Known rows, with every step that occurs:
zalizi > lofik > mepo > lufudem > zipo: [  7  -9 -20   4 -35   2   5  35  31 -29  19  28  -7  19  20 -13  -4 -45
  16 -14 -22  36  39 -10  26  12  30  34   6   0   9  -3  26  -7 -13 -11
   1   1]
zubog > vuni > zalizi: [  4  22 -15 -15 -17  14  -9  33  16   1  16 -17  21  23 -38  -9   5 -31
   6   0  -7  -5 -27  11  18  18  -5   9  17  25  11  13  -5  12 -11   8
   3  27]
seti > zalizi > ruta: [ -4   9  11  -1   9  26 -34  21  13 -36  30 -20   8  34   8  12 -10  -5
  12 -11  12 -10 -23   1  18   4  -1   2  14   1  18  19  12 -15  17  13
   8  13]
lofik > zalizi > ruta: [ -8   2   4   3   3  28 -35  18  -1  -8   5 -27   8  33   9   0  13  16
  20  -8  17 -30   8  10   8   3   2   5  23   3   1  -1   5 -10  12 -22
  14   6]
zalizi > ruta: [ -7  11  21  -1   3  20 -40  19   0 -13  26 -36  14  27  10  14  14  -3
  15   4   3  -5 -13   2  22  18  -5  12   8  -2   2  14  13 -15  16 -10
  17   2]
seti > zalizi: [ -9  12  -3 -10   4  27  -6  24  30 -32  32 -12  13  30 -13  13 -22 -12
  15 -27  -4   6 -36   5  13   8   8   5   9  11  22  26  -3 -20   6  10
 -19  17]
seti > zalizi > lofik: [ 15  21   8 -25  -3  31  -6  21  23 -49  19   1  23  27   4  -3 -19  -1
  12 -31   0   6 -16  -4   0 -10  17   3   6   8  20  -1   8 -17   2  16
 -23  13]
zubog > vuni: [  0  12   0   0  -3  16  -4  30   6   0  33 -28  13  40 -22  -5   6 -29
  28   0 -14  -1 -22  17  35  12 -15  13  -8   9   2   6  -4  -1  -8  -6
  10  11]
zalizi > vuni > zubog: [ 17 -14   2 -26  -9   8  -7   1  20  -1  19  -2  43   6  -1  13  15  -5
   8 -10   2  12   0 -12   5   7  -5  11  12  12  -6   5 -11  -8 -18  -2
   9 -22]
ruta > zalizi > lofik > mepo > lufudem: [ 39 -17 -18   6 -29  20 -12  -3  21  -8   9  28 -12  10   2  -5  -2 -27
  10 -17 -13  12  40   4   4  25  25  21  30  23  40 -18   0 -23 -15 -16
 -17 -15]
zalizi > seti: [  9   4  26 -22  -5  20 -17  26   1 -10  29 -28  41  27 -20   5   1 -15
  11   1  -2   8 -23  -6  14  13  -5  10  11  -9 -12  18   0 -17  -8  -6
  -1   5]
zipo > lufudem > zalizi: [-23  12  31  -8   8  28 -29  16  -1 -34   0 -25  16  38 -27  17  -4 -31
  23 -14 -32   5  -5  13 -17  31 -15  40  -6  21 -12  27  17 -39  20 -13
 -27  13]
zubog > lofik > mepo > lufudem: [  4 -11 -12  15 -30  22   5  29  18   7  21  28   2  24  15  10 -31 -29
  13   7 -19   0  29  30  52   0 -16  22  18  22  14  14  -8  -3 -12 -12
 -11   0]
ruta > zalizi: [  4   0  -2  -9   4  19 -24  -7  10  -3  22 -18   4  26 -25  24   5  -7
  13 -26 -17  -2 -19   8 -11  26  10  11  22  21  29  -1  -8 -28  -3 -25
 -15   3]
mepo > lofik > zalizi > vuni > zubog: [ 28 -25  -2 -11 -12  14   1   2  16  14   9  20  37  -7   9   3  11  -8
  -4 -13  33 -26  36   5 -10 -12   2  13  28  33  24 -14 -20  -6 -27   9
  19 -27]
zubog > vuni > zalizi > lofik > mepo > lufudem: [ 45   5 -33  -1 -45  18   2  32  25   0   2  27   6   7 -10 -38   0 -52
   7  13  -7   9  31   7  37  14   7  17  26  30  22  -7   3  16 -27  14
   1  12]
zipo > lufudem: [-10  16  28  -6  -6  27 -15  23   1 -18  12 -38  28  22 -10  11   0  -5
  19 -11 -26  10  -1  16   4  31 -14  32  -6  14  -3  28   5 -34   6 -19
 -30  12]
ruta > zalizi > vuni > zubog > lofik: [ 31 -29   3 -31  -8   6 -17 -20  -2   6  14  31  40  16  -2  28  -6  12
   5 -16 -10 -25  17   1 -25 -28 -25   1  32  33   9 -28 -34  -5 -23 -14
   4 -17]
lufudem > zalizi > ruta: [-20   4  25   0  14  22 -51  14  -2 -29  16 -27   1  44  -7  19   8 -29
  18  -4  -1  -8 -14  -4  -1  14 -10  24   9   5  -7  14  27 -22  27   0
  17   2]
zubog > vuni > zalizi > lufudem: [ 10  17   9 -25   6   7 -18  18  23   0   6 -25  22  12 -19  -8   4 -32
   1 -21   0   2 -15   6  17  11  -6  10  19  13  -2  14  -2  15 -17  12
  -9  27]
lufudem > zalizi: [-27   8  10  -8  10  22 -21  15  16 -27  17 -16   6  41 -29  21   1 -38
  19 -17 -16   4 -27   2  -6  19  -1  29   6  15  -3  21  13 -25  18  -4
  -8   7]
mepo > lufudem: [  3   8  -9  -1  -7  19  -6  26  28   6  30 -12   1  20   3   6 -11 -27
  25  -2 -24   6  -4   9  29  35 -10   9  21  18  28  23   1 -19   0  -3
  -9   6]
zubog > lofik > zalizi: [-12   3  -1  -9  -5  30   0  24   1  -5   3   2  25  40   0   9 -23  22
  20 -14  -5 -38  12  30   7 -32 -10   7  19  21   2  -6 -15  -1  -3 -25
 -11  18]
seti > zalizi > lofik > mepo > lufudem: [ 28  -4 -18   4 -27  31   6  26  38 -34  15  34  -5  16  15 -19 -28 -31
  14 -17  -5  17  25   3  30   5  21  18  16  16  34   9   6 -14 -10  18
 -20   4]
lofik > mepo > lufudem: [  1 -11 -19  20 -30  19   1  24  33   6  25   6  -8  13   1   2  -4 -42
  16  -1 -15  20  12  14  48  39   7  30  17  16  17  27   1 -18  -9 -11
  -8  -8]
vuni > zubog: [ -3  -2   8 -20 -15  15 -13  -2  19  -1  26  -8  20  12  -6  10   2  -4
   3 -22 -28   8 -17 -16  16  27   6  20  16  22  -7  18 -19 -11 -14   1
 -11  -3]

Rows:
[ -2   2  26 -11  15  21 -19  23   1 -35  -9 -17  43  30 -22  20  12 -33
  25  -2  -1  11   9  15 -30  10 -30  29 -10  16 -13  19  24 -37  14 -18
 -10  -3]	zipo > lufudem > zalizi > vuni
[  8   6   9  -3 -30  24   1  18  15 -25   8   1  19  13   3  -4  13 -15
   4 -14   1  26  12   4  27   7  27  32  -5   2  -3  -2  10 -11  -6 -12
 -15 -13]	zalizi > lofik > mepo
[ -1   6   4   5  -9  26  -1  20  11   7  18  -8  10  10   0   6   2 -14
   4 -18  18 -29  13  26   1   6  14  23  20  27  38   0  -5 -16 -11  -2
  -1   2]	mepo > lofik > zalizi
[ 13  21  -4 -10  -9  15 -40  27  -2  -1  18 -26  15  26 -19  -8  16 -25
   7  15   6 -17 -16   3  21  14 -11   2  20  17   4   7   9  16   2  13
  30  23]	zubog > vuni > zalizi > ruta
[ 25  -2  -9   7 -33  25  -1  21  26 -11  15  16   5   8  16 -14  -1 -28
  16  -2 -10  21  35   5  37  20  16  26  12  11  15   1  10 -15 -12  -5
 -11 -11]	zalizi > lofik > mepo > lufudem
[-16 -19 -15  17 -14  21 -12  19  36 -13  14  18 -22  29 -15   7  -6 -68
  18  -5 -18  18  13   8  28  37   4  39  12  21  10  28  11 -22   4  -4
  -5  -4]	lofik > mepo > lufudem > zalizi
[ 21 -36  -9 -14 -24  14   8  11  23 -23  10  59  41  16  13  13 -27  -6
  -2 -16  13   1  21   4  23 -40 -11  11   8  19  -7   1 -28   8 -22  15
  -3 -16]	seti > zalizi > vuni > zubog > lofik > mepo
[ 18 -24  17 -40 -15  25 -16   8 -14   4   2  24  46  30  -1  -6 -25  25
   4 -12 -10 -42  25  -9  -3 -38 -20   1  37  16 -32 -10 -39   5 -33  -6
  -3   6]	vuni > zubog > lofik > zalizi > seti
[  0 -12  -2 -22 -15  25  -6   2   1   4   1  20  24  24   4   3 -25  31
   8 -24 -19 -40  22   6   4 -30  -9  11  28  32 -12 -11 -37   6 -20 -13
 -13   7]	vuni > zubog > lofik > zalizi
[ 16  -9  23 -12  -7  27 -10  26  -5   7  19  -7  35  12  -7  -6  -2 -19
   0  -5  28 -29  13  15  -2  -5   1  16  29   9  18  -1 -10 -16 -21   1
  14   0]	mepo > lofik > zalizi > seti
[ -2  23   0 -13 -10  19 -42  18   9  -8  13 -28  18  10  -8  11  11  -5
  -3   0  11  -9 -23  -3   6  22   1   3  35  16  14  19  12  -2  10   6
   5  20]	vuni > zalizi > ruta
[-26  -9   9 -20  16   2 -12  22  28 -26  -1  -8   5  30  10   3   3  -6
  17 -53  -3   6  15  -3  -6  -5  29  21  11 -10 -14   5  12  -8  -6 -25
  -4  19]	lofik > zalizi > lufudem > zipo
[  4  -9  10 -24  -4  28 -14  27   0  -4   5 -13  38  34 -19  -7   0   4
  16  -6   9 -15  -2   4   3  -3   1   2  25  -4 -15   3  -7 -13  -9 -18
  -2   7]	lofik > zalizi > seti
[  7   1  -6 -16   8  19   4  30  34 -31  21   0  39  25  -4  15  -7 -14
  18 -14  24  10 -24  11   2 -13  -5  -6   7   3  21  16   5 -19   2   8
  -1   1]	seti > zalizi > vuni
[-18 -17 -23  11 -33   1   5  42  21 -11  29  43  -5  34  18  10 -31 -46
  17  -3 -28  12  35  16  39  -5   1  31  10   8   7  12   6   1 -13 -18
   4  13]	zubog > lofik > mepo > lufudem > zipo
[  0 -22   6 -25   4   7 -19  -2  18 -21   7  12  29  22 -17  18  11 -28
  10 -14  -1   8  -3 -20 -16   5 -13  22  11  20 -16   4  -1 -18  -2   3
  11 -20]	lufudem > zalizi > vuni > zubog
[ 16 -33   0 -10 -32  11   3   7  13  -1   8  41  46  10  11  15   0  -3
  -2  -2   5   4  29   9  30 -27 -13  22   6  18 -25  -6 -24   9 -26  -8
   5 -26]	zalizi > vuni > zubog > lofik > mepo
[  5  -6  32  -5  12  21 -12   6  18   3   4 -17  13  -1  17   7  -2 -13
  -2 -41  25 -21  23  19   3  -1  11  27  25  13  26   3  -3 -12 -14  -2
  -8   0]	mepo > lofik > zalizi > lufudem
[ 23 -12  17 -27   0  16 -36   2  -3  -5  24 -15  27  30 -30  15   4 -13
   8 -15  -5  -4 -18  -6 -19  16  -1   2  28   4   8   0 -12 -28 -11 -16
  -4  -1]	ruta > zalizi > seti
[-12 -12  14 -21  22 -10 -30  -7  21 -25  18  -9  -5  26  -4  25   1 -22
   9 -59 -20  17   2 -11 -27  14  29  23  17  -7   9  -2  10 -20  -3 -27
  -6  11]	ruta > zalizi > lufudem > zipo
[ 31  11 -26  -9 -45  21  -3  24  33  -7  -1  24   5  -8  -1 -16  -6 -32
  -3  -5  -3  21  22  -2  22  23  24  16  38  30  28   8   6  -4 -16  11
 -21   8]	vuni > zalizi > lofik > mepo > lufudem
[ 10 -13 -32   1 -29  12   7  41  43 -51  25  49  -9  28  19 -18 -27 -48
  15 -27 -14  31  29 -11  19   0  36  26  11   3  24   3  20  -9 -12  11
  -6  11]	seti > zalizi > lofik > mepo > lufudem > zipo
[-28   4  23 -22  14  -6 -16  19  28 -29  21 -20   9  23  11  15   3 -25
  12 -45 -17  29  -6  -9   7  11  21  27   0 -18 -15  20  21  -9  -1 -15
  -4  15]	zalizi > lufudem > zipo
[  6 -19  12 -14 -12  25 -39  -4 -14  -2  -1  12  22  30  26   4 -14  37
  10 -11  -5 -55  35  -1   8 -32 -16   4  34  21 -16 -17 -24  10  -9  -9
  13   4]	vuni > zubog > lofik > zalizi > ruta
[ -6 -24  -2  28 -10  20 -40  17  17 -15  16   8 -25  31   5   9   0 -59
  20   8  -2   5  25   3  30  27  -5  34  20  11   7  21  25 -21  18   0
  19  -7]	lofik > mepo > lufudem > zalizi > ruta
[ -5  -1  10  -3 -18  26 -15  14  17 -45  -2  11   5  30 -12   3   9 -37
   9 -19  -2  23  11  -3   5   7  23  44  -6  11 -14  -4  18 -18   5  -5
 -13 -11]	lufudem > zalizi > lofik > mepo
[ 30 -26  -7 -25  -2   3 -20 -24  14   2  15  12  32   7 -16  21  16   1
   7 -23  -2   2   6 -16 -24  10   0   4  27  27  17 -16 -23 -19 -20 -13
   4 -23]	ruta > zalizi > vuni > zubog
[  6 -30  -9  10 -13  14   0  27  21  -9   2  52  13  31   4  15 -19 -55
  22  17   6   1  39  29  17 -19 -32  25  14  22   5   4  11  -9  -1  -7
  12 -14]	zubog > lofik > mepo > lufudem > zalizi > vuni
[  0  18  20 -23   5  23 -20  13   8 -43   4  -8  12  36 -15   5   3 -27
  17 -18 -12   9  -8  -9 -16   1   9  26  -1  12  -4  -6  24 -21  11   1
 -10   5]	lufudem > zalizi > lofik
[  4   2  17  12  -4  24 -33  20  -6   2  18 -16   6  15  18   4  13  -7
   3  -4  36 -44  26  21   7   1   4  20  25  16  34  -5   7 -14   0   0
  27  -1]	mepo > lofik > zalizi > ruta
[ 18 -13  -7 -16   9   9 -12   1  12  -6  15  -8  26  18 -18  27  19  -8
  16 -12  12   2  -7  13 -20   8  -3   1  17  13  30 -12  -1 -26  -2 -24
   4 -15]	ruta > zalizi > vuni
[-21 -18 -35  18 -30   1   2  39  41 -10  34  24 -16  25   5   2  -6 -54
  17 -10 -25  34  21   2  37  32  21  38   8   4  10  24  15 -11 -10 -19
   8   5]	lofik > mepo > lufudem > zipo
[ 10 -18  34 -31   4  18 -25   4 -13 -28 -11  19  50  29  -2  23 -17 -15
  14  -6 -20 -14  34   3 -32 -25 -48  31   3  33 -32   2  -6 -18  -5  -2
 -11  -5]	zipo > lufudem > zalizi > vuni > zubog > lofik
